Each row was made from one small tree. The marks that hang from a mark follow it in brackets, in alphabetical order. Every link used is in the known rows. Write each row's tree.
Known rows
mola[fatadak gigo[goreb] rekal[fepuf]]: [-11 -23   7 -23 -14 -20  31  -1 -20 -33   5 -34 -20 -38  29 -27 -21 -24]
gigo[goreb mola[rekal[fepuf[fatadak[zubu]]]]]: [ 21   7   9 -12  12   2   3 -23  -1  -5  13 -17  -2 -10  12  -8 -10  -1]
fepuf[fatadak[zubu[rekal[mola]]]]: [ -2   1  -7  -4  16  10 -27  25  20  -1 -14  24  -2   7  -9  25  12  23]
fepuf[fatadak[mola zubu]]: [ 10   6 -16  10  -1   3 -26   6  31   7 -19  41  -6  27 -20  17   1  25]
fepuf[fatadak[mola[rekal] zubu]]: [  8  -3 -24   3   4  -2 -25  -3  35   0 -26  43  -9  18 -11  10   4  28]
fatadak[mola[gigo] zubu]: [  3  10 -11  19 -15  -6 -12   3  14   5 -17  10  -5  23 -14  -3  10   7]
zubu[rekal]: [-38  -1  14 -12  22   1   6   0 -26  -2  -1  20  27  -7  -9  13  15  -5]
mola[gigo[goreb]]: [  1   5  40   7 -12  -8  30   6 -41  -3  27 -25   0 -20  10   1   3 -24]
fepuf[fatadak[mola[gigo[goreb]] zubu[rekal]]]: [  9   4   2   3  -5  -8 -21  14  21 -11 -28  20  -9   7 -10  14   4  13]
gigo[mola]: [  4  11  19   6  11  10  27 -22 -20  28  29 -15  22   2  -3   3   1 -14]
fatadak[zubu]: [ -6  11  -7   0   7   5  -7   2  -4  13   4  25   0  24 -11   4  15   8]
fatadak[mola[gigo[goreb]] zubu[rekal[fepuf]]]: [-11  10  -8   0  -6 -10 -27   8  11 -26 -29   4  -1   9 -12  -4   3   6]
gigo[goreb mola[fatadak[zubu] rekal]]: [ 19   5  17  -9  -5 -18  32 -41  -8   9  13 -41  -9  -5  23 -31  -6 -18]
fepuf[fatadak[mola zubu[rekal]]]: [ -2   3 -15   1   8   0 -31   8  31  -2 -33  44   1  22 -21  20   7  25]
zubu[rekal[fepuf[fatadak[mola]]]]: [-33  -6 -10 -16  23   9 -24  13   5 -23 -20  36  18  -4 -19  22  -7  13]
fepuf[fatadak[zubu[rekal]]]: [ -6   0  -6 -13  16   5 -20  18  12   0 -16  42  -2  13 -13  23  10  19]
rekal[mola[fatadak[zubu] gigo[goreb]]]: [ 12   2  14  16 -22  -9  13  16  -4  -4  14 -57 -17 -12  21 -10   2 -12]
fatadak[zubu[rekal]]: [-23   8  -6 -12  18   1 -13   6  -5   2 -13  29   9  17 -12   7  21   9]
goreb[gigo[mola[fatadak rekal]]]: [ 11 -12  22   0 -11   0  45 -31 -37  38  31 -16  15 -14  15 -18  -2 -32]

Which tree is each row?
[  0 -10  -8   5   5   0  -8  -7  19  -3 -14  35   4   2  -8  14  -2  17] : fepuf[fatadak[mola[rekal]]]
[ 12  -6 -19   5  -4  -5 -17   8  31  -4 -27  28 -14   8  -5   8   3  20] : fepuf[fatadak[mola[gigo rekal] zubu]]
[  3  -1  -6   3 -16   2  -6  29   4 -24  10 -51 -21 -15  16 -10 -15  -6] : rekal[fepuf mola[fatadak[zubu] gigo[goreb]]]
[ -6   2 -27  10   2  -8 -20 -21  24   1 -26  30   1  24 -10 -10  15  19] : fatadak[mola[rekal] zubu]
[ 16  -7  12  -2 -11   0  35 -28 -27  38  22 -10   7  -3  14 -22   2 -25] : goreb[gigo[mola[fatadak[zubu] rekal]]]
[  3   7  22  23 -19 -11  13  -9 -15  -4   7 -13   9  -3  -3  -2   0 -13] : fatadak[mola[gigo[goreb]]]
[ -7 -11  -7 -16  10   1  28 -27  -4   4  11 -22   5 -13  12 -20 -18 -15] : gigo[mola[fatadak rekal[fepuf]]]
[ 14  -2  29   6 -15   5  45 -23 -42  44  39 -17  17  -5   7 -11  -5 -33] : goreb[gigo[mola[fatadak]]]
[  7   4 -15  -2  -3   6 -29  20  18 -20 -10  20 -15   7 -13  12 -17  15] : rekal[fepuf[fatadak[mola[gigo[goreb]] zubu]]]
[-15   6  -3   2  10   4 -15  22   2  -3 -11  -5   5   3  -2   7  25   7] : fatadak[zubu[rekal[mola[gigo]]]]
[ 11  -5  26   5  -1   9  35 -29 -42  38  34  -4  25 -14  10  -8   8 -26] : goreb[gigo[mola[rekal]]]
[ -3  -7   6   5 -14   3   7  26  -9 -25  21 -58 -11 -29  18  -6 -20 -14] : rekal[fepuf mola[fatadak gigo[goreb]]]
[ -1  -5 -21 -19   8   0  14 -23  10   6   1 -16  -5   1  10 -23 -13  -6] : gigo[mola[fatadak[zubu] rekal[fepuf]]]
[-18  -8 -15   2   3  14  -6  18   3 -14  15 -26   1 -10   4   1 -16   0] : rekal[fepuf mola[fatadak]]
[ 16   3  -4   7  -1  16 -30  44  15 -26   7 -24 -18 -16   7  16 -10  12] : rekal[fepuf[fatadak[zubu]] mola[gigo[goreb]]]
